Each row was made from one path, in order. Every step used is in the known rows, and no mark comes twice. Write each row's path.
Known rows
H K L: [ 0.192 -3.041 -1.170 -1.636  1.834  1.982 -0.794 -2.347  3.051 -0.602
 -1.495  0.916 -1.086  0.207 -2.148 -0.741 -1.469  1.708  1.634  2.198
 -4.774  3.406  2.954 -4.134  0.434  0.802  2.209  2.059  1.094]
H K L P N V: [-1.766 -2.373 -2.967 -0.261  1.266 -1.177  1.279 -1.183  5.026  2.875
 -3.586  1.524 -0.375 -1.066 -6.492  0.569  3.556  0.346  1.171  2.769
 -2.827  3.132  4.357 -1.142 -0.859  2.714  2.966  2.698 -0.060]
N V: [-1.084 -2.524 -4.430 -0.180 -0.896 -0.725  0.939  0.048  4.045  0.939
  1.289  0.835  0.103 -0.070 -4.198 -1.647 -1.238  0.094 -1.258  1.153
 -3.605  2.671  3.973 -2.473  1.278  1.578  1.771  0.750  0.165]
H F L P N R C: [ 0.873 -0.154 -0.676 -1.106  0.398  1.211  1.280  0.248  4.467  0.894
 -3.893  5.305 -0.923  0.133 -6.435  1.207 -0.584  0.425  2.191  4.917
 -0.536 -0.947  2.120  1.152 -2.737  2.118  0.809  4.360 -1.129]
P N R L F: [-0.266 -4.179 -2.741  0.255  2.743  1.877  2.306 -0.793  1.587  4.336
  2.102  1.115  1.260  1.518 -4.037  4.309 -3.064  0.511  2.333  1.749
 -2.029  2.703  1.916 -3.610 -3.726  5.502  2.987  5.197  0.048]
L P: [-0.225 -0.858 -4.020  1.642  0.658 -1.568  1.010  0.388  2.776  2.050
 -2.176  2.477 -3.044  0.355 -5.420 -2.614 -0.352  3.060 -0.345  2.703
 -4.384  1.601  3.951 -0.552 -0.309 -0.031  1.973  0.411 -0.689]
R N V L F: [-1.540 -4.230 -5.046 -0.150 -1.474  1.065  0.730 -0.340  3.621  0.338
  8.120 -0.319  5.083  1.753 -4.533  1.402 -1.753 -1.424  0.220  1.036
 -2.441 -0.244  2.502 -2.434  0.565  0.289  0.973  0.699  1.968]
V L F H K: [ 0.487 -5.115 -0.780 -0.394  0.466  0.261 -1.166 -1.710  1.252 -1.116
  5.373  2.321 -0.148 -0.169 -2.627 -1.913 -2.764  5.291  2.433 -1.895
 -2.511  1.036  1.528 -5.695  0.743 -1.728  1.532 -1.998  2.304]
K L F: [-0.193 -2.748 -1.460  1.400  0.458 -0.062  0.905 -4.007  2.133  0.957
  1.903  0.953 -0.335  2.099 -4.105  2.165 -1.976  0.616  1.711  2.475
 -4.096  1.516  2.804 -2.918 -1.917  1.644  3.022  1.912  0.843]
V C: [ 0.332 -1.974 -4.400 -1.443  1.101  0.472  0.257 -0.184  3.010  0.445
  1.171  1.286 -0.406  0.709 -2.917 -1.392 -2.017  2.866  0.172  0.725
 -2.766  1.216  2.139 -3.801 -0.502 -2.098  1.330  1.240  2.727]
K L: [-1.000 -2.408 -2.429 -0.746  1.047  1.104  1.396 -2.963  3.570 -0.749
 -0.445  0.745 -1.469  1.021 -3.854  0.073 -1.692  0.814  0.319  3.244
 -5.414  2.749  3.161 -2.591 -0.093  1.561  1.872  1.685  0.473]
R L F H: [-0.129 -3.600 -2.708  1.717  0.662 -0.250  2.270 -3.025  1.130 -1.104
  3.587  1.708  2.535  1.488 -3.698 -0.112 -2.419  2.324  0.682  0.764
 -4.510  2.383  1.992 -2.776 -2.016  1.478  2.570 -0.760 -0.777]
P N V L F H K: [-1.467 -5.908 -1.600 -1.080  0.307 -0.996  0.413 -1.357  3.031  1.091
  5.447  2.102  1.571 -0.946 -4.787 -0.612 -0.167  3.839  2.060 -1.949
 -1.035  1.338  2.159 -5.231  0.129  0.401  1.346 -0.361  2.877]
P N R: [-0.900 -3.001 -2.220 -1.670  3.385  1.498  0.867  0.554  3.264  4.082
 -0.954  2.270 -2.358 -0.144 -4.414  0.840 -3.614  1.624  1.847  1.774
 -2.268  2.381  3.721 -3.517 -1.802  3.893  1.272  5.041  1.061]
P N: [-1.279 -2.887 -3.429 -1.170  2.492 -0.268  0.977 -0.590  2.079  2.910
 -1.207  2.082 -2.376  0.487 -4.196 -1.365 -1.521  3.607 -0.322  2.823
 -4.551  2.054  2.944 -3.399 -1.243  1.097  0.784  3.885  2.617]
R C: [ 0.100 -1.564 -2.975 -0.586 -0.317  0.265 -0.127  0.402  3.411 -0.914
 -0.662  2.692 -1.354  1.549 -4.977 -3.172 -2.677  1.348 -1.616  3.157
 -4.994 -0.613  2.758 -2.219  0.400 -0.323  1.854  2.012  2.315]
F H K L V N: [-1.075 -3.627 -3.095 -3.454  3.322  1.809 -0.716 -1.883  5.476 -3.605
  0.028  0.831  2.145  0.638 -5.522 -0.250 -0.077  0.180  3.454 -1.432
 -3.839  2.210  2.518 -5.788  0.971  0.752  4.054 -0.866  1.486]
L F: [ 0.542 -2.498 -2.407  2.057  0.261 -0.894 -0.182 -1.610  0.792  2.397
  2.141  1.853 -1.041  1.819 -3.243 -0.231 -2.791  2.561  0.509  1.344
 -3.444  0.851  2.626 -3.628 -1.562  0.697  2.513  1.585  1.808]
L V: [ 0.028 -1.777 -5.706 -1.026 -0.343 -1.102 -0.114  0.619  3.455  0.586
 -1.677  0.857 -1.676  1.019 -4.604 -2.492 -0.861  2.030 -0.270  0.793
 -4.124  1.982  2.834 -4.200  1.457  0.133  2.780  1.579  2.355]
P N R C: [-0.507 -2.181 -1.946 -1.950  2.057  1.454  0.407  1.285  4.362  2.357
 -1.324  3.326 -1.847  0.680 -6.325 -0.129 -3.507  0.252  0.829  2.902
 -2.469 -0.121  3.245 -2.674 -2.011  3.782  1.967  5.625  2.321]
H F: [ 0.905 -3.193 -2.009 -1.108  0.660  0.735  1.355 -1.444  1.586 -0.578
 -1.368  1.822 -1.109  0.588 -2.098 -2.257 -3.613  2.477  0.048  2.251
 -3.470  0.223  3.608 -3.555  1.154 -0.113 -1.391  1.309 -0.400]
K H F L V: [ 0.826 -0.980 -4.073 -0.443 -1.472 -1.795 -0.607 -1.530  2.659 -3.153
 -1.036  2.255  1.024  1.243 -3.449 -0.937 -0.495  2.326  1.607  2.055
 -2.401  2.537  2.491 -3.625  0.447  1.129 -0.019  1.586  1.099]
H F L V: [ 1.412 -1.161 -3.577 -2.194 -1.874  0.467 -0.004 -1.425  3.217 -2.137
 -2.121  1.733  0.237  0.704 -2.553 -0.935 -0.442  1.994  0.855  1.953
 -2.602  1.766  1.026 -3.022  1.323 -1.233  0.921  1.142  0.683]
R N: [-0.936 -1.956 -4.147 -0.955  1.515  2.205 -0.189 -0.139  2.770  0.125
  1.081  1.306  2.825  1.465 -3.235 -1.471 -2.992  0.254 -0.297  3.504
 -5.049  0.987  3.389 -2.021 -0.461  0.113  0.541  2.776  2.035]
F H K L V: [-0.156 -2.855 -2.221 -2.072  0.818 -0.151 -0.850 -2.483  4.696 -2.950
 -2.183  1.491  0.064 -0.389 -4.552 -1.857  0.371  1.900  2.512 -0.260
 -4.121  3.149  3.010 -4.750  1.195  0.426  3.533 -0.293  1.678]

Write each row's path
[-0.859 -1.522 -3.218  0.409  3.070 -0.334  1.473  1.556  3.418  5.283
 -2.880  3.256 -3.166 -0.604 -6.612  0.497 -1.077  2.000  1.966  2.507
 -1.913  1.785  4.333 -1.000 -2.512  3.588  2.085  4.155 -0.698] : L P N R
[-0.478 -1.042 -5.635 -2.720  1.129  1.759 -0.939  0.229  4.710 -1.207
  1.459  1.333  1.129  1.695 -4.549  0.654 -0.224  0.062  0.657  0.766
 -3.881  2.674 -0.134 -3.550  0.101 -0.692  4.132  0.658  2.162] : F L V N
[-0.355 -2.641 -5.548 -2.693  3.135  2.432 -0.453  2.516  5.228  1.045
  1.134  0.587 -0.044  1.308 -5.782  1.676 -3.310 -1.982  2.903 -1.287
 -1.704  1.253  2.864 -5.267  0.744  3.396  3.792  1.995  0.730] : L V N R
[-1.471 -2.881 -3.823 -1.428  2.429  0.430  2.383  1.955  3.952  3.592
  0.842  2.215 -4.007 -0.663 -6.484  0.771 -1.283  2.834  1.667  1.593
 -1.756  1.509  2.992 -2.084 -0.274  1.961  0.386  2.443 -0.216] : V L P N R
[-2.256 -3.073 -4.246 -1.004  0.685 -1.142  1.717 -0.072  3.989  2.993
  0.016  1.486 -0.256 -0.180 -5.401 -0.887 -0.154  1.111 -1.369  1.884
 -3.539  2.688  3.668 -2.620 -0.341  2.412  1.414  3.344  1.651] : P N V
[-0.174 -2.993 -1.232  2.099  0.692 -1.600  0.175 -2.716  1.339  0.344
  2.802  3.087 -0.151  0.882 -4.344 -1.418 -3.004  3.393  1.199  0.171
 -3.374  0.759  3.001 -2.989 -2.017  0.449  2.410 -0.621  1.027] : L F H
[ 0.756 -1.285 -1.838  0.225 -0.094 -0.299 -0.101 -2.617  1.438 -2.689
  0.722  3.026  0.659  1.184 -1.970 -0.637 -2.224  2.763  1.334  3.129
 -3.222  2.692  2.895 -2.570 -0.717  1.211 -1.596  1.640 -0.032] : K H F L
[ 0.931 -3.425  0.076  1.270  1.034 -0.534 -1.926 -2.082  0.919  0.604
  1.960  3.241  0.318 -0.016 -2.632 -2.277 -2.665  4.482  2.566 -0.773
 -2.846  1.356  2.729 -4.736 -1.547 -0.127  2.732 -0.501  1.802] : L F H K
[-2.345 -2.954 -2.020  0.052  1.462 -1.773  1.730 -2.365  5.637  0.764
 -2.759  2.895  0.738 -2.110 -7.526 -0.698  3.460  1.330  1.638  1.465
 -2.832  3.046  4.538 -0.685 -1.328  2.605  2.767  0.492 -0.823] : F H K L P N V
[-0.598 -3.908 -2.032 -3.763  4.222  3.366 -1.105 -0.492  6.590 -2.534
  0.737  1.075  1.935 -0.175 -5.835  2.225 -2.034 -1.986  6.028 -2.286
 -1.728  2.356  2.943 -5.829  0.516  3.564  4.484  0.432 -0.088] : F H K L V N R
[-0.711 -3.094 -3.268 -2.111  4.366  3.747  0.161  1.368  4.171  1.400
  2.748  1.178 -0.359  1.160 -4.513  1.720 -5.207 -1.378  2.745 -0.157
 -2.342  1.324  3.350 -4.137 -0.255  3.337  2.218  2.171 -0.387] : V N R
[ 0.063  0.761 -3.499  1.270 -0.533 -0.663  0.188 -0.683  3.050  1.048
 -1.437  3.492 -2.044 -0.079 -4.416 -1.201  0.804  2.663 -0.094  3.833
 -4.237  3.283  1.469  0.963 -1.496 -1.026  2.797  0.414 -0.619] : F L P
[-1.383 -2.004 -5.715  0.505  2.203 -0.704  3.760 -0.010  2.312  2.827
 -3.001  1.759 -0.444  0.873 -5.664 -0.445  1.139  3.052 -1.230  4.228
 -5.082  3.190  2.549 -0.764 -1.942  1.814  1.599  2.635 -0.831] : R L P N
[-1.229 -1.260 -4.258  0.729  2.177 -1.775  1.794  0.289  2.487  4.228
 -3.457  3.181 -3.110  0.266 -6.483 -1.858  0.637  4.150 -0.421  3.621
 -4.022  1.533  3.713 -0.984 -1.974  0.668  1.479  2.751  0.731] : L P N
[-0.664 -1.952 -4.735 -1.402 -0.156 -0.271  0.901 -1.932  4.554 -1.160
 -1.850 -0.058 -1.082  1.152 -5.107  0.001  0.200  0.172  0.634  2.037
 -4.791  2.696  2.918 -3.632  1.024  1.302  3.267  1.787  1.492] : K L V
[-0.762 -3.151 -0.408  1.706  0.832 -0.752  1.251 -5.321  2.540 -1.138
  2.609  2.008  0.409  1.199 -5.012  1.135 -1.928  1.455  2.432  1.357
 -4.176  1.541  3.298 -2.451 -2.358  1.706  2.928 -0.415 -0.023] : K L F H
[ 0.106 -0.609 -2.175 -0.399  0.656 -0.397  1.925 -1.865  2.246  1.620
 -3.848  4.048 -1.643 -0.111 -4.520 -0.214  1.137  3.741  0.780  4.841
 -2.508  1.458  1.822  0.543 -2.240 -0.300 -0.274  2.597 -0.902] : H F L P N
[ 0.782  0.397 -2.926  2.374 -0.690 -2.128  0.550 -1.587  1.768 -1.657
 -1.517  4.028 -0.295  0.607 -4.215 -0.816  0.083  3.025  1.411  4.057
 -2.579  2.124  3.447 -0.100 -1.337  0.956 -0.882  0.639 -1.860] : K H F L P
[-2.226 -3.946 -5.816 -2.301 -1.081  2.196  1.337  0.843  5.175 -1.409
  5.627 -0.485  4.389  0.934 -4.394 -0.606 -1.648 -1.525 -1.002  1.679
 -3.721  1.104  2.986 -2.170  2.594 -0.175 -0.304  0.520  1.573] : R N V L
[ 0.499 -5.181 -1.176 -0.847  4.547  4.266 -0.194 -0.638  2.361 -0.349
  5.269  1.676  4.864  1.190 -3.226  3.106 -4.537 -0.447  5.165 -2.370
 -1.437  2.094  1.822 -5.565 -2.265  4.060  4.056  0.143 -1.465] : V N R L F H K
[ 0.874 -3.274 -0.184  0.543  1.193  0.947 -1.276 -3.567  1.497  1.075
  0.716  1.087  0.024  1.249 -2.312  1.334 -1.504  1.749  2.874  1.583
 -3.584  2.091  2.453 -4.265 -1.511  1.013  3.452  2.078  1.667] : H K L F
[ 0.341 -0.238 -4.809 -1.403 -1.764 -0.152 -1.052 -0.471  3.934 -0.608
 -0.929  1.857 -0.574  0.476 -3.530 -0.866  0.407  2.174  0.052  1.838
 -3.910  3.720  0.547 -2.598  0.264 -0.660  3.617  1.448  2.186] : F L V
[ 0.962 -3.337 -2.934  1.130  1.175  2.102  1.663 -0.761  1.727  2.054
  3.218  0.502  1.683  1.633 -3.160  3.434 -4.245 -0.473  2.277  0.887
 -2.112  2.682  2.230 -3.473 -1.992  4.604  3.402  2.919 -1.602] : N R L F
[ 0.353 -3.869 -1.791  1.440  1.584  1.340  1.985 -1.987  2.203  0.036
  3.920  1.878  2.637  0.743 -4.119  2.128 -4.415  0.312  2.906 -0.265
 -2.330  2.661  2.597 -3.084 -2.520  4.151  3.250  0.724 -2.259] : N R L F H
[ 0.325 -3.419 -0.888 -0.959  1.827  0.423 -1.485 -1.045  2.255 -0.979
 -0.532  3.118 -0.751 -1.198 -2.544 -4.173 -2.560  4.436  1.179 -0.135
 -4.182  2.558  3.261 -4.317  0.496 -0.579  1.553 -0.434  1.124] : F H K
[-0.351 -0.440 -2.868  1.252  1.027 -2.461  1.245 -1.801  1.717  0.654
 -2.811  4.674 -0.674  0.572 -5.274 -0.340  1.232  4.070  1.605  4.865
 -2.489  2.154  3.319 -0.326 -2.872  1.699 -1.207  3.071 -0.505] : K H F L P N
[-0.998 -5.173 -2.452 -0.731 -0.623  1.378 -0.960 -0.839  3.591 -1.680
  7.761  1.197  6.585  0.059 -3.911 -0.538 -1.432  0.439  2.138 -1.125
 -1.715  0.268  2.534 -3.732  0.865 -0.403  1.364 -1.341  2.120] : R N V L F H K
[-0.886 -2.305 -4.924  0.013 -0.110 -0.624  1.834  0.760  3.084  0.459
  1.465  1.437 -3.570  0.297 -5.286 -2.495 -0.474  4.017 -0.686  1.688
 -4.251  1.320  2.567 -1.474  1.884 -1.896  0.354 -1.043 -0.207] : V L P
[-0.717 -4.383 -1.554  0.501  3.044  1.096  2.801 -2.067  1.965  2.145
  2.583  2.333  2.401  0.655 -5.152  2.932 -3.215  1.201  2.965  0.627
 -1.993  2.595  2.441 -3.240 -4.234  5.182  2.831  2.953 -1.032] : P N R L F H
[-2.290 -2.400 -6.679  0.654  0.515 -1.307  4.436  0.466  4.149  2.755
 -1.702  0.907  1.561  0.067 -6.955  0.173  2.596  0.379 -1.821  3.223
 -3.973  3.472  3.315 -0.012 -1.225  3.376  2.263  2.052 -1.986] : R L P N V
[ 1.190 -1.615 -1.465 -1.368 -0.604  1.803  0.599 -2.648  2.033 -1.616
 -0.496  2.454 -0.186  0.369 -1.064 -0.804 -2.320  2.693  0.519  3.215
 -3.253  1.984  1.467 -1.856  0.168 -1.141 -0.610  1.211 -0.457] : H F L
[ 1.441 -0.570 -5.464 -1.501 -1.209 -1.519 -0.654 -1.101  3.337 -3.578
 -0.062  1.962  2.673  1.528 -3.265 -0.001  0.224  2.342  2.246  0.839
 -0.418  1.679  1.549 -4.232 -0.678 -1.134  0.142  1.395  2.621] : K H F L V C
[-0.689 -3.339 -6.036 -2.617  2.123  1.551  2.359  1.378  3.999  2.290
 -1.947  0.270  0.926  0.829 -5.332  1.850 -1.140 -0.018  1.279  1.373
 -2.583  3.856  2.245 -4.574 -0.680  4.948  3.022  5.018  0.766] : P N R L V
[ 0.040 -1.527 -5.153 -1.718  1.192  0.268 -0.526 -0.780  3.339 -3.785
  1.371  1.782  2.753  2.591 -4.482  0.809 -0.972  0.211  2.827  0.860
 -2.280  1.494  1.917 -4.422  0.239  1.322  0.405  0.985  1.137] : K H F L V N
[-0.881 -4.388 -4.209  0.335 -2.102 -0.826  1.395 -0.634  3.025  0.721
  7.250  0.046  0.392  1.036 -4.303  0.712 -1.593  0.984  0.100 -0.654
 -1.893  0.965  2.335 -3.622  1.570  0.408  1.610 -0.508  1.439] : N V L F
[-0.792 -1.136 -3.116  0.015 -1.088 -1.230  2.772 -1.388  3.947  1.761
 -2.707  3.348  0.425 -0.875 -5.515  0.582  2.701  1.220  0.086  3.786
 -1.441  1.690  2.794  1.083 -1.398  0.983  0.205  2.098 -1.755] : H F L P N V
[ 0.576 -2.742 -5.879 -1.830  0.715  1.920  1.618  1.484  4.311  0.145
 -0.761 -0.173  0.986  1.076 -4.331  1.111 -2.380 -0.901  1.296  0.449
 -2.800  3.776  2.374 -4.045  0.933  4.150  3.705  2.648 -0.886] : N R L V
[ 0.374 -2.874 -2.692 -4.329  2.540  4.232 -2.043  1.525  7.011 -2.257
 -0.804  0.974  1.665  1.864 -6.563  2.388 -1.823 -3.964  4.133  0.116
 -2.072  0.026  2.251 -5.386  0.832  3.510  5.056  2.970  1.997] : H K L V N R C
[-2.020 -4.980 -4.110 -0.453 -0.475 -1.194  2.038 -0.803  2.928  2.836
  5.911  0.544  0.285  0.895 -5.468  1.247 -0.453  1.967 -0.148  0.192
 -1.847  0.852  2.062 -3.912 -0.191  1.160  1.043  1.745  2.803] : P N V L F
